Each row comes from the steps of one walk. Every step used is in the known rows, and no mark comes twice. Write the walk behind each row, first mark first.
Known rows
pofa, pokan, bado, livufi: 15  6  -6  5  12  -14  19  33  -9  -17  3  -7  -9  -45  -29  2  10  -3  24  9  -3  -9  -6  -26  14  25  0  -22  -14  12  -21  20  -17  -24
pebut, pofa, pokan, liva, livufi: 42  3  -3  -16  -1  -31  0  33  35  3  42  5  10  -33  10  -12  -8  16  -19  18  -11  -27  18  -3  -3  19  14  -23  -3  -2  -3  -44  -41  -1
liva, pokan, pofa: 18  7  7  -4  6  -14  -29  14  19  -6  -16  12  3  0  -17  2  -2  -14  -4  2  -10  -13  20  27  -23  19  6  -6  3  -2  28  -10  -16  -11
pebut, pofa, pokan, bado, livufi, liva: 15  13  -2  -1  -8  -5  35  43  13  -5  27  3  6  -44  -30  10  1  -5  14  12  -23  -40  -12  -25  -6  17  15  -11  12  20  -15  6  -47  -32
livufi, liva: 11  8  -5  -2  -2  -3  15  8  19  -1  15  2  4  8  -21  5  -4  -1  23  5  -20  -4  -5  -18  -4  8  -6  -17  14  -1  -3  10  -20  -17
bado, pokan, liva: 29  -2  5  0  3  4  -13  6  16  0  -1  10  -6  -15  10  11  19  3  21  5  1  7  -6  -4  -11  -7  -8  -36  -12  23  5  11  0  -4
tekub, livufi, liva, pebut, piza, pugef: 0  11  7  -10  -1  -18  19  16  33  20  4  5  22  27  -79  -13  38  -1  28  19  -19  -8  -13  -8  -2  26  -4  -1  15  6  -8  -1  -36  -8
pebut, pofa: 6  24  -3  6  -11  -9  7  19  20  13  25  10  -12  -14  -16  3  -2  -6  -10  -3  -10  -2  -3  19  -14  4  -1  -12  0  5  -1  4  -32  -11
pofa, pokan, bado, livufi, liva, pebut: 13  12  5  -4  12  -14  37  32  22  -16  11  -5  24  -41  -43  -4  12  0  39  25  -19  -23  -11  -48  11  25  9  -18  9  14  -35  15  -36  -25
piza, pebut, pofa: -9  41  26  -4  -4  -19  8  17  20  21  26  17  -2  -6  -28  -2  3  -7  -23  -9  -16  10  4  10  -22  8  -1  -5  -14  16  -3  6  -35  3
piza, pugef: 0  9  8  7  -2  -6  1  3  5  21  -7  3  -13  18  -55  2  14  -10  11  -10  -12  14  4  9  -12  8  -20  -14  5  15  3  0  -20  -11
pugef, piza: 3  1  -11  1  2  -15  -10  -1  13  5  27  3  13  0  -10  -1  14  -5  24  12  -5  14  -10  -11  11  10  6  -21  -17  -6  -12  6  -6  -13
livufi, tekub: 2  16  -8  5  2  -24  0  -10  21  3  2  2  -31  0  -11  -2  -5  -11  15  -11  -1  -8  9  -12  -2  5  -4  -6  7  -14  -12  14  -15  -27
pokan, bado, livufi, liva, pebut, piza: 13  12  22  0  15  3  45  33  7  11  20  -7  27  -19  -58  -12  37  -9  53  22  -10  -16  -29  -32  7  26  27  -10  -2  13  -13  23  -29  -10
bado, pokan, liva, pebut: 19  10  19  -6  2  -12  -7  6  35  -2  -4  12  10  -21  1  4  30  -1  30  19  -8  8  -6  -13  -12  -4  1  -42  -18  24  -9  7  -8  2
pebut, piza, pugef: 6  1  18  6  10  1  17  11  3  42  5  -4  -12  22  -57  -11  24  -8  11  -3  -4  12  -7  9  -5  15  -6  -1  -12  15  10  9  -23  -8
bado, pokan: 9  4  -1  11  0  -3  -7  11  9  -9  -16  8  -22  -7  -13  0  19  -2  16  -1  -2  19  0  -4  -9  3  -20  -26  -4  30  1  24  5  -7
tekub, livufi, liva: 5  10  -25  -4  -10  -12  1  12  13  -14  4  5  6  -2  -28  3  5  5  21  14  -18  -16  -6  -9  5  16  -11  -15  20  -12  1  5  -15  -16
pugef, piza, pebut, pofa, pokan, bado: -4  34  7  -4  -7  -31  9  25  11  4  43  12  19  -27  -17  -5  -2  -2  -4  27  -34  -7  12  -26  -6  22  19  -12  -38  13  -41  -8  -36  -16
bado, livufi: 10  2  4  -1  12  -5  3  11  0  2  7  2  -5  -20  -28  8  29  -9  15  -5  10  10  -24  1  8  10  -2  -21  -3  5  6  27  -6  -11
livufi, liva, pebut: 6  21  8  -6  4  -18  26  7  34  1  14  1  19  -2  -33  -6  -1  -1  32  14  -25  0  -4  -22  -3  9  -1  -19  17  -2  -14  4  -27  -11
pofa, pokan: 13  8  -6  -2  13  -22  10  13  15  -9  13  -8  -10  -21  -9  -11  -13  7  0  3  -7  1  5  -13  8  11  -14  -23  -10  2  -19  11  -22  -20
livufi, bado, pokan: 11  6  -4  19  0  0  -11  9  6  3  -26  0  -43  -12  -22  -18  18  -12  25  8  2  18  7  -15  -11  5  -22  -33  -4  31  -3  11  14  -12
pokan, bado: 11  17  -4  17  -9  -4  17  13  -16  -6  -2  -4  -17  -15  -31  -3  -5  -7  30  8  -13  -2  14  -10  1  20  3  -15  -16  3  -17  9  -14  -14
liva, pokan, bado: 15  7  -2  28  -16  -4  -7  27  -15  -6  -23  -3  -23  -14  -47  -8  -4  -8  19  9  -22  6  24  12  -13  23  11  -21  -5  3  1  -15  -14  -8
pugef, piza, pebut, pofa, pokan, liva: 8  20  16  -29  4  -35  2  10  36  22  63  17  40  -22  22  4  7  6  -15  23  -27  -14  -5  -16  -3  3  21  -19  -46  2  -24  -16  -35  -3
piza, pebut: -4  26  23  -2  14  -18  9  -1  2  12  6  8  1  1  -32  -10  2  -4  -3  -8  -14  21  10  -7  -1  10  -9  -12  -20  4  -3  12  -12  2
tekub, livufi, liva, pebut: -2  19  -13  -6  -8  -26  8  12  35  -16  6  6  22  -5  -41  -6  14  6  31  26  -21  -12  -4  -15  8  20  -8  -18  23  -8  -9  5  -28  -7
pugef, piza, pebut, pofa: -9  26  18  -4  -7  -26  -4  6  24  24  48  19  20  -2  -15  2  19  -8  -9  9  -21  12  -9  -1  -11  6  12  -11  -29  7  -10  -2  -27  0
pofa, pebut: 1  9  -17  10  -11  -9  5  6  13  -10  17  -12  -23  5  -8  12  7  6  26  6  -15  -4  -9  -11  -5  4  9  -13  1  5  1  2  -9  -14
liva, pebut, piza: 8  17  18  0  13  -15  27  17  23  24  22  0  9  0  -37  -26  20  -6  15  12  -4  9  -16  -3  2  16  14  -16  -14  3  -15  19  -24  5
livufi, bado: 12  13  -6  14  6  -5  11  6  6  11  -8  -8  -29  -9  -23  -20  -1  -20  22  11  -6  4  9  -12  -2  16  -12  -24  -8  1  -12  -7  -3  -6
pugef, piza, pebut, pofa, pokan: -6  28  12  -11  2  -38  -2  16  32  14  48  16  23  -18  -3  -6  2  2  -21  13  -26  3  -4  -11  -6  9  9  -10  -31  9  -29  -2  -35  -13
pebut, pofa, pokan, bado, livufi: 12  19  1  7  -8  -12  21  43  5  -6  22  6  -9  -55  -23  5  8  -6  3  10  -6  -24  -9  -5  -4  21  11  -17  -12  20  -21  12  -39  -23

Which walk is each row?
11  2  1  24  -9  -18  -11  23  -8  -9  -26  0  -41  -25  -50  5  22  -17  28  -11  -6  -12  16  -4  -4  15  25  -18  4  2  2  0  -12  -25
liva, pokan, bado, livufi, tekub
25  0  -21  4  0  -7  -25  12  9  -10  -24  6  -23  -23  0  -6  31  -11  30  28  0  -7  5  -8  -3  10  -16  -44  -16  12  0  -6  15  5
tekub, livufi, bado, pokan, liva
17  0  7  -6  -1  -7  -12  21  28  5  9  -8  -3  14  -16  4  19  -9  5  13  -16  -24  -2  15  -23  17  36  4  -6  10  35  -14  -9  -8
liva, pokan, pofa, pebut, piza
17  1  -7  -9  -14  -7  -16  13  38  -18  3  -4  10  18  -15  26  -2  -3  22  12  -36  -38  8  -6  -29  17  25  -1  23  7  33  -24  -19  -26
livufi, liva, pokan, pofa, pebut
-13  15  16  -7  13  -25  -10  -6  7  10  28  10  24  6  -19  -7  20  -4  9  7  -17  24  -4  -16  4  7  2  -14  -33  -2  -15  3  -7  -4
pugef, piza, pebut
31  -4  -8  -13  4  -30  -17  -3  23  4  16  3  -10  -6  5  -6  3  3  19  0  -1  -23  34  -13  5  11  13  -16  11  -22  -1  -33  -14  -9
pokan, liva, livufi, tekub
1  6  9  -16  4  -7  0  3  26  28  13  -3  -1  38  -28  15  27  -15  13  7  -13  -29  -11  2  -29  19  11  15  -8  22  24  -8  -17  -17
pokan, pofa, pebut, piza, pugef
35  7  -9  -13  -4  -44  -4  14  48  5  37  10  -10  -29  19  -7  -13  9  -15  10  -13  -42  32  -8  -3  15  21  -15  10  -14  -9  -43  -43  -19
pebut, pofa, pokan, liva, livufi, tekub
4  13  -8  14  -1  -18  11  10  -9  -11  -1  2  -27  -26  -30  10  23  -21  40  -8  4  -19  2  -24  3  16  10  -9  -1  -2  -18  22  -10  -33
pokan, bado, livufi, tekub
38  -11  -5  -16  15  -28  -4  22  18  -9  23  -5  10  -26  6  -17  -6  21  1  16  -7  -11  26  -14  17  22  4  -31  -6  -12  -5  -36  -19  0
pofa, pokan, liva, livufi
18  -6  -5  -14  -2  -3  -20  20  33  -19  1  -2  17  0  -23  35  29  -8  25  0  -17  -40  -15  -5  -24  11  29  -2  25  14  47  -13  -12  -23
bado, livufi, liva, pokan, pofa, pebut
5  -1  13  -11  4  3  -16  3  31  18  -7  4  -14  37  -27  18  42  -10  14  5  -7  -22  -12  1  -34  10  4  7  -6  56  28  5  3  -20
bado, pokan, pofa, pebut, piza, pugef
-2  44  20  2  -5  -26  27  33  4  4  21  8  -4  -28  -30  -7  -22  -3  -17  8  -30  -7  20  -12  -13  19  3  -4  -24  19  -31  -5  -45  -12
piza, pebut, pofa, pokan, bado
16  0  -2  3  -1  9  25  23  -14  -6  7  -3  12  -21  -44  8  21  -11  46  5  -10  -16  -15  -24  0  18  11  -14  8  8  -2  16  -15  -26
pokan, bado, livufi, liva
11  9  4  11  1  -4  9  23  -23  -7  0  -6  -5  -32  -40  7  26  -15  36  2  1  1  -9  -12  8  20  7  -21  -16  13  -8  21  -11  -15
pokan, bado, livufi
18  9  0  -1  16  -3  -22  5  18  -5  -30  11  -25  -12  0  -6  12  -26  14  14  5  -8  13  -10  -23  17  -24  -18  -10  29  4  4  15  -15
livufi, bado, pokan, pofa
39  -18  3  -5  4  -8  -27  13  13  -6  -8  6  -2  -12  -2  -5  26  16  15  9  0  6  19  -2  -4  10  0  -32  -1  14  18  -26  10  7
bado, pokan, liva, livufi
20  22  21  -4  -10  -14  -7  15  50  9  13  22  8  -28  9  9  27  -2  14  21  -11  -3  -6  6  -28  -7  6  -38  -8  31  -6  -1  -26  5
bado, pokan, liva, pebut, pofa
5  15  -14  -12  3  -12  -10  2  28  -10  15  -7  -2  4  8  23  2  -8  16  7  -11  -30  0  -8  -20  14  12  2  -4  7  13  -4  -9  -20
pokan, pofa, pebut
6  13  -24  13  -4  -18  -5  14  1  -6  -12  -1  -27  -15  -32  -18  10  -18  19  21  -5  0  5  -1  6  27  -19  -26  -4  -10  -8  -5  -2  -4
tekub, livufi, bado
-3  37  22  -8  5  -36  14  24  26  11  28  10  -1  -21  -16  -8  -14  3  -35  1  -21  0  5  -1  -15  7  -4  -8  -18  19  -19  2  -45  -7
piza, pebut, pofa, pokan
2  8  -2  4  -2  -3  21  9  15  10  32  -17  -16  16  -14  -4  16  1  22  7  -8  -5  -21  -11  0  17  21  -6  -14  10  5  11  -11  -2
pofa, pebut, piza
1  37  10  5  -14  -26  9  20  47  12  28  12  3  -17  -23  -3  2  -3  2  11  -18  -2  -1  12  -19  10  4  -20  4  11  -14  1  -41  -1
liva, pebut, pofa
13  31  26  -24  7  -27  15  20  32  19  41  16  16  -30  11  3  -9  4  -27  8  -22  -19  2  0  -13  1  10  -19  -30  13  -17  -14  -45  1
piza, pebut, pofa, pokan, liva
3  8  -1  2  13  -19  0  -2  15  -1  4  6  -24  -15  -16  9  27  -19  20  -22  14  -9  -12  -9  7  4  2  -12  6  -7  -2  28  -9  -25
bado, livufi, tekub
23  -1  -18  -1  4  -15  -34  10  28  -18  -22  1  -32  2  -3  -5  22  -9  27  22  -9  -26  34  -18  -25  33  -1  -13  11  33  22  -37  24  -9
liva, livufi, bado, pokan, pofa, pebut
12  10  -16  -3  5  -14  -42  7  18  -21  -33  17  -21  -15  -5  -4  25  -22  13  26  6  -18  18  -4  -14  22  -28  -17  0  22  12  6  17  -13
tekub, livufi, bado, pokan, pofa
15  3  -16  3  3  -31  -11  -4  19  -5  2  4  -27  2  -23  -15  1  0  8  -8  -2  -7  38  -10  5  24  5  -1  21  -20  0  -20  -11  -17
liva, livufi, tekub
24  15  11  -14  18  -33  21  13  40  -3  22  -5  24  -34  6  -6  -4  9  11  25  -14  -10  -1  -17  10  6  7  -38  -18  -3  -30  -3  -38  -6
pofa, pokan, liva, pebut
13  27  -8  11  -16  -14  20  34  8  -6  28  1  -17  -38  -15  -3  -21  -3  -3  15  -23  -21  16  -7  -14  20  6  -12  -11  14  -27  -2  -46  -25
pebut, pofa, pokan, bado
12  -1  15  -3  -5  -4  -18  15  28  22  -10  -4  -9  38  -52  11  31  -10  3  0  -20  -26  4  24  -36  23  24  9  -1  23  39  -24  -17  -12
liva, pokan, pofa, pebut, piza, pugef
28  -7  -6  0  13  -13  -37  13  20  -11  -28  12  -22  -9  -12  -25  18  -12  12  18  3  -7  42  -7  -16  34  -17  -18  6  24  15  -23  19  -8
liva, livufi, bado, pokan, pofa
27  17  19  -24  4  -38  -1  29  32  16  41  11  18  -25  -4  -18  -2  21  -35  8  -18  -16  26  -4  -4  18  13  -14  -13  2  -5  -42  -41  12
piza, pebut, pofa, pokan, liva, livufi
26  26  14  8  -9  -12  -2  24  47  19  2  13  -11  -33  -3  -8  25  -12  19  33  -16  -8  -1  -7  -26  3  2  -44  -15  34  -15  -12  -21  9
livufi, bado, pokan, liva, pebut, pofa
0  34  23  2  4  -23  23  44  2  3  21  13  1  -48  -39  0  11  -7  -13  3  -17  -8  -3  -12  -6  20  10  -7  -23  31  -22  12  -41  -11
piza, pebut, pofa, pokan, bado, livufi
10  11  -1  -14  8  -8  7  8  28  12  30  -6  5  15  3  7  13  -6  16  9  -2  -33  -13  -7  -13  21  24  9  -14  7  20  10  -8  -13
pokan, pofa, pebut, piza
9  15  -10  13  2  -15  18  21  -7  -15  5  -6  -16  -28  -20  -10  -20  2  19  20  -13  -8  15  -24  9  18  -2  -20  -16  6  -31  10  -24  -27
pofa, pokan, bado
13  -6  1  -10  5  3  14  13  10  5  16  1  14  -8  -32  13  24  -8  30  -7  -2  -3  -28  -17  3  9  3  -16  15  4  10  24  -16  -16
bado, livufi, liva
20  -5  3  -14  -3  1  -2  19  36  5  18  -11  12  25  -17  11  8  -4  14  16  -28  -40  -5  -4  -24  16  35  6  11  9  37  -15  -18  -13
livufi, liva, pokan, pofa, pebut, piza
18  4  -3  1  9  3  -7  8  25  5  -5  -4  -32  8  3  -4  27  -17  27  21  -6  -28  -9  -18  -28  18  7  -4  -16  41  12  4  17  -12
livufi, bado, pokan, pofa, pebut, piza
17  33  20  -7  -8  -21  16  18  44  23  38  12  20  -28  0  1  8  -3  7  16  -18  -16  -8  10  -17  5  15  -28  -10  4  -12  -13  -43  4
pokan, liva, pebut, pofa
